What can hang from each mark
vubusa: birole dapoda vekepa zanod
balub: gapa vubusa
birole: nenor vubusa
zanod: vubusa
zeren: gapa
keva: vubusa
dapoda: mebon
vekepa: nenor vubusa
kaduk: balub
nenor: birole

Each row was made from one small tree. The marks that hang from a mark follow it in brackets, in alphabetical order. Every link used is in the known rows. Write each row's tree.
Known rows
kaduk[balub[vubusa]]: [-0.14 -1.27  0.24 -2.27  4.76 -0.87  2.90  0.66 -1.54 -1.55  1.11 -0.36
 -0.55 -4.30  1.32 -0.97  2.40 -1.04 -0.77  0.22  0.60  1.36  1.59  0.55
 -2.39  1.64  3.97  1.55]
vubusa[dapoda vekepa zanod]: [-0.50 -0.19 -0.74 -2.00  2.02 -1.47  2.98  2.36 -1.81  1.75  1.67 -1.18
 -2.44 -1.53  2.15 -3.52  0.69 -0.31 -1.23 -0.67  0.89  1.65 -0.43  4.40
 -0.21  0.86  4.03  3.29]
nenor[birole[vubusa[dapoda vekepa zanod]]]: [ 0.28 -1.54  0.28 -1.59  2.94 -0.38  4.57  0.50 -1.58  1.10  2.62 -1.35
 -3.10 -1.21  1.58 -3.26  1.52  0.43  0.18 -1.34  1.16  2.56 -1.03  4.41
 -0.52  0.73  4.92  3.44]
kaduk[balub[gapa]]: [ 1.49 -0.95 -0.47 -1.06  4.55 -0.40  2.74  1.54 -2.19 -1.00  0.52 -0.78
 -1.42 -3.22  0.89  0.77  2.20 -0.44 -1.39 -0.09 -0.82  0.37  1.70  1.14
 -2.18  0.89  3.81  0.78]
balub[gapa vubusa]: [ 0.02 -0.89 -0.47 -2.94  3.48 -1.53  3.06  2.24 -2.17 -0.88  0.67 -0.57
 -1.67 -4.60  0.59 -0.53  1.99 -0.12 -0.52  0.27 -0.48  0.45  0.35  2.78
 -2.76  0.32  3.25  1.46]
balub[gapa vubusa[dapoda]]: [ 0.52 -1.07 -0.63 -3.37  3.49 -1.97  3.00  2.81 -2.77 -0.87  1.26 -0.68
 -1.19 -3.39  1.49 -1.25  1.10 -0.29 -1.12  0.39 -0.68  0.94  0.47  3.81
 -3.09  0.00  3.43  3.10]
zeren[gapa]: [ 0.47  0.34 -0.32 -0.66  1.74  0.08  2.38  1.96 -1.26  0.45 -0.98 -0.76
 -0.57 -2.32  0.78 -0.23  1.12 -0.03 -1.07  0.46 -0.73  0.27  0.49  3.29
 -0.81  0.33  4.60  0.64]
birole[nenor vubusa]: [ 0.96 -1.78  0.77 -0.03  3.65  0.61  5.00 -1.01 -0.61 -0.65  0.39 -2.46
 -0.09 -3.66 -0.11 -2.39  2.40 -1.39  0.19 -0.81  0.29  1.30  1.43  2.14
 -1.46 -0.54  4.48  1.41]
nenor[birole[vubusa]]: [ 0.69 -1.85  0.21  0.03  3.17  0.08  4.50 -0.36 -1.34 -0.36 -0.07 -1.39
 -0.86 -2.56  0.87 -1.35  2.59  0.68  0.73 -0.50  0.48  1.82  0.06  2.26
 -0.54  0.95  5.15  0.69]
keva[vubusa]: [ 0.94 -1.12 -0.11 -0.52  1.41 -1.24  2.20  1.13 -0.35  0.47 -0.01 -1.56
 -0.18 -3.18  0.76 -1.64  2.37  0.04  0.34  0.85  0.10  0.97  0.65  2.27
 -0.90  1.26  4.83  1.03]
vekepa[nenor vubusa[dapoda]]: [-0.32 -0.75  1.07 -0.92  2.32 -2.31  2.47 -1.66 -1.16  0.74  0.27 -0.77
  0.70 -2.36  1.15 -3.97  2.00 -1.31 -0.59  0.51  1.16  0.88  1.15  3.62
 -0.89  1.04  4.13  0.70]
keva[vubusa[dapoda vekepa[nenor] zanod]]: [ 0.23 -0.89  0.70 -2.15  1.18 -1.93  2.09  1.27 -0.91  2.29  2.76 -1.32
 -1.85 -2.65  0.87 -4.52  2.08 -0.72 -0.08 -0.30  1.34  1.74  0.48  4.61
 -1.61  0.90  5.32  2.57]
kaduk[balub[gapa vubusa]]: [ 0.59 -1.46 -0.01 -2.76  5.09 -0.87  3.07  1.64 -2.39 -1.86  1.79 -0.38
 -1.72 -4.83  0.65  0.52  2.43 -0.56 -1.23  0.07 -0.26  0.92  1.41  1.18
 -3.56  0.95  3.49  1.62]
kaduk[balub[vubusa[dapoda zanod]]]: [ 0.03 -1.20  0.66 -3.15  4.71 -1.29  3.24  1.59 -2.12 -0.57  2.93 -0.02
 -0.80 -2.98  2.71 -2.33  1.29 -1.38 -1.46  0.78  1.21  1.79  0.89  2.06
 -2.04  2.00  4.11  4.25]
keva[vubusa[birole vekepa[nenor] zanod]]: [ 0.01 -1.10  0.16 -2.39  0.62 -0.63  2.41  0.57 -0.61  3.35  2.64 -0.79
 -3.34 -3.18  0.86 -3.30  3.05 -0.03  0.07 -1.35  0.84  0.91  0.26  3.94
 -1.32  0.88  6.06  0.44]
zanod[vubusa[birole dapoda]]: [-0.71 -1.22 -0.23 -1.24  1.07 -0.56  4.24  1.28 -1.43  2.06  0.95 -1.71
 -1.00 -1.01  2.42 -2.45  1.23 -1.37 -0.32  0.16 -0.16  0.59  0.60  3.75
 -1.10  0.71  3.79  2.21]
birole[nenor vubusa[dapoda zanod]]: [ 1.44 -1.59  1.11 -1.03  3.58  0.39  5.09 -0.16 -1.23 -0.03  1.78 -2.19
  0.08 -2.48  0.96 -4.24  1.35 -2.04 -0.34 -0.07  0.94  1.81  0.68  3.64
 -1.19 -0.02  4.69  3.90]
zanod[vubusa[birole]]: [-0.94 -1.46 -0.31 -0.95  1.06 -0.11  4.24  0.81 -0.98  1.78  0.34 -1.76
 -1.57 -2.62  1.80 -1.74  2.22 -1.00  0.06 -0.32 -0.05  0.32  0.53  2.85
 -0.94  0.89  3.37  0.56]
vekepa[nenor]: [-0.09 -0.45 -0.23  0.06  2.14 -0.82  2.88 -0.02 -1.41  0.59 -0.88 -0.59
  0.01 -3.91  0.87 -2.62  2.49 -0.79 -0.57  0.17  0.50  0.71  1.50  2.42
 -1.09  1.31  4.40 -0.32]
birole[nenor vubusa[dapoda vekepa]]: [ 0.56 -1.51  0.52 -1.00  3.17 -0.12  4.94 -0.23 -0.70  0.20  1.75 -3.13
 -1.22 -2.36 -0.03 -3.68  1.43 -1.59 -0.15 -2.11  0.76  2.06  0.77  4.01
 -1.72 -1.16  4.37  2.75]
nenor[birole[vubusa[dapoda[mebon] vekepa zanod]]]: [ 1.62 -1.50  0.03 -1.67  4.03 -0.94  4.00  0.30 -1.26  0.65  1.84 -1.81
 -2.71 -1.00  1.06 -4.74  2.40 -0.29  0.47 -1.51  0.25  2.89 -2.28  5.68
 -0.45  0.72  4.75  3.97]
kaduk[balub[gapa vubusa[vekepa[nenor]]]]: [-0.42 -1.61  0.54 -3.30  4.67 -1.38  2.48  0.59 -2.12 -0.87  2.81 -0.58
 -3.09 -5.83 -0.61 -0.74  3.31 -0.77 -1.13 -1.54  0.34  1.21  1.87  2.11
 -4.44  0.36  3.77  0.47]
balub[gapa vubusa[dapoda zanod]]: [ 0.37 -0.80 -0.14 -3.97  3.66 -1.83  3.29  3.04 -2.91 -0.27  2.45 -0.27
 -1.98 -3.37  1.89 -2.01  0.78 -0.43 -1.35  0.75 -0.03  0.79 -0.13  4.39
 -2.60  0.62  3.46  4.28]
vekepa[nenor[birole] vubusa]: [-0.25 -1.81  0.82  0.28  2.36 -1.26  2.36 -2.25 -1.18  1.34 -0.06 -0.13
 -0.40 -2.90  0.36 -2.60  3.56  0.25  0.30 -0.02  1.36  1.33  0.80  2.65
 -0.64  1.50  4.55 -1.34]

Which tree is each row?
[ 0.60 -0.25 -1.49 -2.87  2.73 -1.05  2.76  2.28 -1.62  2.48  1.55 -0.92
 -3.16 -0.50  2.24 -4.70  1.65 -0.91 -1.28 -1.57 -0.30  1.17 -1.64  5.78
  0.01  0.54  4.57  3.43] | vubusa[birole dapoda[mebon] vekepa zanod]
[-0.02 -1.33 -0.76 -2.02  0.71 -0.81  2.25  1.57 -0.47  2.57  1.53 -1.67
 -2.85 -2.15  0.98 -1.70  2.55  0.54  0.17 -1.47 -0.18  0.86 -0.16  2.99
 -1.00  0.10  5.44  0.22] | keva[vubusa[birole vekepa]]
[-1.13 -0.25 -0.13 -1.30  1.84 -1.13  2.75  0.67 -1.32  1.84  1.36 -0.95
 -2.69 -3.96  0.63 -3.67  2.40 -0.39 -0.65 -1.08  1.35  1.39  0.58  3.68
 -0.90  1.32  3.99  0.61] | vubusa[vekepa[nenor] zanod]
[-1.28 -0.99 -1.17 -3.76  2.37 -1.11  3.39  2.36 -1.79  1.65  2.19 -0.58
 -2.59 -1.87  2.21 -2.68  0.93 -0.01 -0.98 -1.48  0.33  1.24 -0.26  4.12
 -1.90 -0.11  4.28  2.47] | balub[vubusa[birole dapoda vekepa]]
[ 0.41 -1.27 -0.69 -0.89  2.41  1.51  3.84  0.74 -1.20  2.64  1.29 -0.60
 -1.61 -2.76  1.64 -2.73  2.08 -0.93 -1.15 -0.73  0.20  0.33  1.00  3.18
 -0.44  0.34  5.08  1.59] | vubusa[birole[nenor] zanod]
[ 0.18 -1.68  0.67 -1.62  2.60  0.20  3.57 -0.57 -1.34  2.48  2.35 -0.73
 -0.84 -1.27  2.17 -3.91  1.75 -1.37 -1.25 -0.17  0.78  0.77  0.63  4.11
 -0.23  0.04  4.68  2.52] | vekepa[vubusa[birole[nenor] dapoda zanod]]
[ 1.29 -1.48  0.24 -0.30  3.21 -0.61  4.58  0.04 -1.81 -0.09  0.44 -1.30
 -0.23 -0.98  1.67 -2.14  1.48  0.22  0.41 -0.28  0.35  1.94  0.11  3.14
 -0.81  0.72  5.16  2.37] | nenor[birole[vubusa[dapoda]]]
[-2.11 -1.30  0.71 -0.53  0.87 -1.42  3.54 -0.38 -0.60  1.47  0.83 -2.50
 -2.35 -4.32 -0.30 -3.04  2.80 -1.47  0.51 -1.08  1.16  1.39  1.06  3.65
 -2.03  0.50  2.56  0.00] | zanod[vubusa[vekepa[nenor]]]
[ 0.68 -0.56  0.71 -1.61  3.44 -2.56  2.36 -0.08 -1.07  0.12  0.70 -1.24
 -0.39 -1.13  1.93 -5.19  2.06 -1.67 -0.67  0.84  0.44  1.24 -1.49  5.30
  0.58  1.49  3.39  3.25] | vekepa[vubusa[dapoda[mebon] zanod]]
[ 0.37 -0.76 -0.06 -2.24  1.26 -1.99  2.10  2.22 -0.87  1.90  2.65 -1.72
 -2.11 -1.79  1.61 -3.49  1.19 -0.26 -0.34 -0.30  0.87  1.79 -0.59  4.46
 -0.96  0.89  4.69  3.57] | keva[vubusa[dapoda vekepa zanod]]
[ 0.49 -1.75 -0.65 -3.54  4.87 -0.07  3.02  1.65 -2.50 -0.49  2.34  0.16
 -2.37 -3.79  1.36  0.73  2.63 -0.23 -1.45 -0.70 -0.73  0.09  1.36  1.26
 -3.43  0.62  4.44  1.11] | kaduk[balub[gapa vubusa[birole]]]
[ 1.36 -0.99 -1.05 -2.13  3.38  0.18  3.29  1.46 -0.85  3.06  2.19 -1.17
 -2.55 -1.07  1.58 -5.37  2.09 -1.80 -1.09 -2.08 -0.19  1.24 -0.81  5.92
 -0.57 -0.81  5.07  3.49] | vubusa[birole[nenor] dapoda[mebon] vekepa zanod]
[-0.38 -0.69 -0.39 -4.33  3.12 -1.87  2.95  3.35 -2.56  0.56  3.46 -0.86
 -3.84 -3.43  1.41 -2.15  1.13  0.09 -1.32 -0.56  0.32  1.37 -0.67  5.05
 -2.84 -0.16  3.25  4.10] | balub[gapa vubusa[dapoda vekepa zanod]]
[-0.98 -1.16  0.74 -1.82  1.97 -0.74  2.85 -1.63 -1.36  2.40  1.49 -0.01
 -1.59 -2.77  1.50 -3.54  3.08 -0.54 -0.60 -0.03  1.32  0.22  0.48  3.37
 -0.27  1.87  4.77 -0.31] | vekepa[nenor vubusa[birole zanod]]
[ 0.46 -0.48 -0.89 -2.59  2.61 -1.16  2.79  0.92 -1.59  3.04  1.72 -0.78
 -2.68 -1.43  1.48 -5.66  2.45 -1.46 -1.05 -1.51  0.20  1.02 -0.78  6.09
 -0.47  0.60  5.37  2.30] | vubusa[birole dapoda[mebon] vekepa[nenor] zanod]
[-0.09 -1.73  0.05 -0.66  2.86 -0.13  4.35 -0.14 -0.98  0.51  0.99 -1.91
 -2.70 -2.57  0.18 -1.70  2.67  0.98  0.70 -2.02  0.63  2.21 -0.53  3.07
 -0.81  0.44  4.76  0.68] | nenor[birole[vubusa[vekepa]]]
[ 0.42 -1.00  0.30 -3.03  0.79 -1.03  2.24  1.03 -1.08  3.42  3.30 -0.76
 -2.71 -1.74  1.40 -4.19  2.30 -0.58 -0.52 -1.05  1.02  0.83  0.35  4.66
 -1.65  0.68  6.22  2.01] | keva[vubusa[birole dapoda vekepa[nenor] zanod]]
[ 1.11 -1.54  0.55 -1.04  3.19 -0.29  4.78  0.29 -2.08  0.24  1.57 -1.05
 -1.05 -1.21  2.13 -2.77  1.44  0.28  0.21  0.06  0.83  2.10 -0.47  3.82
 -0.28  1.43  5.09  3.64] | nenor[birole[vubusa[dapoda zanod]]]
[ 0.43 -1.51  0.86 -1.75  3.27  0.04  5.21 -0.06 -1.00  0.58  3.05 -2.61
 -2.07 -2.43  0.50 -4.18  1.16 -1.73 -0.37 -1.73  1.27  2.26  0.28  4.57
 -1.37 -0.71  4.40  3.94] | birole[nenor vubusa[dapoda vekepa zanod]]
[-0.12 -2.20  0.26 -0.51  1.74  0.64  4.59  0.59 -1.09  2.54  1.45 -1.73
 -0.51 -1.79  1.75 -2.90  1.73 -2.31 -0.25 -0.49 -0.17  0.85  1.49  4.03
 -1.86 -0.62  4.06  2.47] | zanod[vubusa[birole[nenor] dapoda]]
[-0.57 -1.49  0.08 -1.88  1.70 -1.28  3.43  0.15 -0.96  2.54  1.21 -2.16
 -2.27 -1.74  0.89 -5.09  3.04 -2.43  0.31 -1.73 -0.25  1.13 -0.29  5.92
 -1.69  0.14  3.79  1.55] | zanod[vubusa[birole dapoda[mebon] vekepa[nenor]]]
[ 2.43 -0.85 -0.21 -1.34  2.50 -2.21  1.74  1.69 -0.43  0.33 -0.31 -1.93
  0.74 -1.47  1.11 -4.15  2.33 -1.38  0.43  0.69 -0.75  1.38 -0.76  4.45
 -0.68  0.71  5.05  3.09] | keva[vubusa[dapoda[mebon]]]
[-0.15 -2.00  0.29 -0.27  2.01 -1.86  2.95 -0.12 -0.91  2.46  0.80 -1.66
 -2.01 -2.14  0.05 -4.74  3.50 -1.51  1.15 -1.39  0.23  2.75 -0.18  5.67
 -1.88  0.56  3.81  1.63] | zanod[vubusa[dapoda[mebon] vekepa[nenor[birole]]]]
[-0.51 -1.26 -0.82 -2.21  1.64 -1.42  3.46  1.11 -0.75  2.20  1.00 -2.33
 -2.45 -0.77  1.51 -4.29  2.18 -1.76  0.18 -1.53 -0.77  1.24 -0.99  5.78
 -0.93  0.07  3.18  2.60] | zanod[vubusa[birole dapoda[mebon] vekepa]]
[-0.03 -0.84  1.09 -2.07  2.56 -1.48  4.45 -0.46 -1.58  0.47  2.54 -1.99
 -2.14 -2.61  0.70 -4.86  1.65 -1.24 -0.40 -1.18  1.60  1.94  0.23  4.74
 -1.26  0.85  4.65  2.76] | birole[vubusa[dapoda vekepa[nenor] zanod]]
[ 1.44 -0.48 -1.75 -1.51  2.79 -0.88  2.97  1.75 -1.59  1.29 -0.49 -0.66
 -0.39 -0.30  2.35 -3.71  1.77 -1.33 -0.96 -0.25 -1.32  0.56 -0.70  4.62
 -0.21  0.64  4.87  2.43] | vubusa[birole dapoda[mebon]]
[ 1.31 -1.66  0.37 -1.79  3.56 -0.36  3.03 -0.75 -0.74  2.23  1.96 -1.20
 -0.65 -1.00  1.72 -5.39  2.69 -2.35 -0.79 -0.52  0.02  0.74 -0.50  5.49
 -0.12 -0.13  4.67  3.01] | vekepa[vubusa[birole[nenor] dapoda[mebon] zanod]]
[-0.04 -1.46  1.09 -0.55  2.50 -1.55  2.59 -1.50 -1.91  2.03  1.71  0.34
 -0.73 -1.65  1.86 -3.94  2.53 -0.22 -0.47  0.57  1.75  1.63  0.34  3.93
 -0.44  1.74  5.00  1.42] | vekepa[nenor[birole] vubusa[dapoda zanod]]
[ 0.45 -1.50 -0.52 -1.40  2.09 -1.15  3.77  1.11 -0.99  1.62  0.12 -1.95
 -0.67 -0.76  2.05 -3.85  2.50 -2.02  0.03 -0.21 -1.09  0.83 -0.75  4.99
 -0.97  0.40  3.64  2.98] | zanod[vubusa[birole dapoda[mebon]]]
[ 0.23 -0.18 -1.06 -2.00  2.07  0.03  3.47  2.19 -2.15  2.14  1.29 -0.07
 -1.28 -0.83  3.50 -3.18  0.71 -0.28 -1.63  0.42  0.05  0.47 -0.11  4.04
 -0.03  1.27  5.11  2.99] | vubusa[birole dapoda zanod]
[ 1.73 -0.90 -0.72 -3.20  4.65 -2.39  2.53  2.45 -2.39 -1.33  0.70 -0.98
 -0.91 -2.83  1.00 -2.77  2.17 -1.02 -0.78  0.25 -1.33  0.87 -0.73  5.05
 -2.55 -0.14  3.49  3.51] | balub[gapa vubusa[dapoda[mebon]]]
[-0.51 -1.02 -0.80 -3.85  3.18 -2.17  2.82  3.03 -2.40 -0.26  2.50 -1.28
 -2.91 -3.09  0.75 -1.54  1.12 -0.09 -0.94 -1.11 -0.35  1.36 -0.17  4.42
 -3.11 -0.67  3.23  2.87] | balub[gapa vubusa[dapoda vekepa]]
[ 0.17 -1.04 -0.78 -1.81  2.22  0.50  3.66  1.69 -1.19  3.49  2.80 -1.01
 -2.81 -1.36  2.00 -3.91  1.14 -0.95 -1.42 -1.80  0.49  1.24  0.45  4.66
 -0.97 -0.70  4.97  3.15] | vubusa[birole[nenor] dapoda vekepa zanod]
[-0.01 -0.87 -0.03 -1.85  1.32 -1.52  2.14  1.84 -0.45  1.71  1.90 -1.84
 -2.99 -3.13  0.68 -2.59  2.11  0.39  0.20 -0.55  0.88  1.56 -0.51  3.35
 -0.64  0.89  4.36  1.93] | keva[vubusa[vekepa zanod]]
[ 0.82 -0.55  0.75 -1.77  2.97 -0.80  4.74  0.44 -1.71 -0.68  1.46 -1.95
 -0.76 -1.73  2.03 -3.57  0.87 -0.93 -0.34  0.70  0.74  1.56  0.00  3.72
 -0.40  1.23  4.33  4.13] | birole[vubusa[dapoda zanod]]
[ 0.96 -0.78  0.89 -2.21  3.76 -1.82  3.95 -0.60 -1.02  0.24  1.87 -2.23
 -1.77 -2.43  0.13 -6.21  2.41 -2.11  0.01 -1.16  1.00  2.15 -0.94  6.01
 -0.90  0.59  4.55  3.27] | birole[vubusa[dapoda[mebon] vekepa[nenor] zanod]]
[-0.60 -0.78  0.40 -2.05  2.80 -0.79  4.43  0.22 -1.04 -0.04  1.68 -2.22
 -2.94 -3.08  0.70 -3.03  1.98 -0.24  0.07 -1.32  1.06  1.99 -0.64  3.63
 -0.68  0.91  3.78  2.40] | birole[vubusa[vekepa zanod]]
[-1.22 -1.34  0.30 -3.38  4.40 -0.88  2.96  1.38 -1.39 -0.17  3.39 -0.56
 -3.35 -4.42  1.27 -1.78  2.20 -0.60 -0.84 -0.98  1.55  1.95  0.50  1.96
 -2.06  1.37  3.59  2.65] | kaduk[balub[vubusa[vekepa zanod]]]
[-1.51 -1.09 -0.10 -1.12  1.02 -1.65  3.51  1.45 -1.08  1.43  1.24 -2.78
 -1.91 -1.84  1.13 -3.03  1.12 -1.13 -0.04 -0.55  0.53  1.80  0.15  4.49
 -1.17  0.40  2.49  2.59] | zanod[vubusa[dapoda vekepa]]
[ 1.07 -1.27  0.47 -3.98  5.13 -1.03  2.99  2.46 -3.01 -1.33  3.42 -0.07
 -1.87 -3.34  2.03 -0.97  1.49 -0.82 -1.78  0.48  0.28  1.01  1.01  2.70
 -3.16  1.08  3.90  4.31] | kaduk[balub[gapa vubusa[dapoda zanod]]]
[ 1.24 -1.53 -0.59 -3.96  4.76 -0.35  3.11  2.34 -2.96 -0.53  2.77  0.27
 -1.84 -2.43  2.21 -0.08  1.70 -0.64 -1.82 -0.38 -0.90  0.54  1.13  2.08
 -3.55  0.30  4.96  2.72] | kaduk[balub[gapa vubusa[birole dapoda]]]
[ 0.94 -1.10 -0.25 -1.83  1.19 -0.12  2.69  1.62 -1.02  2.31  1.70 -0.69
 -1.86 -2.30  2.11 -1.94  2.40  0.13 -0.12  0.44  0.13  0.41 -0.18  2.97
 -0.35  1.33  5.65  1.64] | keva[vubusa[birole zanod]]
[ 0.54 -2.05 -0.77 -2.89  3.82  0.77  3.88  1.57 -2.08  0.77  2.00 -0.48
 -1.95 -4.77  0.43 -0.70  2.71 -0.67 -0.93 -1.24 -0.78  0.06  1.33  3.05
 -3.42 -1.20  4.50  1.06] | balub[gapa vubusa[birole[nenor]]]
[ 0.28 -1.85  0.20 -1.03  2.54 -0.08  3.47 -0.88 -0.99  2.06  1.33 -0.88
 -0.04 -1.20  1.70 -3.18  1.83 -1.53 -0.96 -0.64  0.42  0.39  1.29  3.36
 -0.68 -0.48  4.70  1.33] | vekepa[vubusa[birole[nenor] dapoda]]
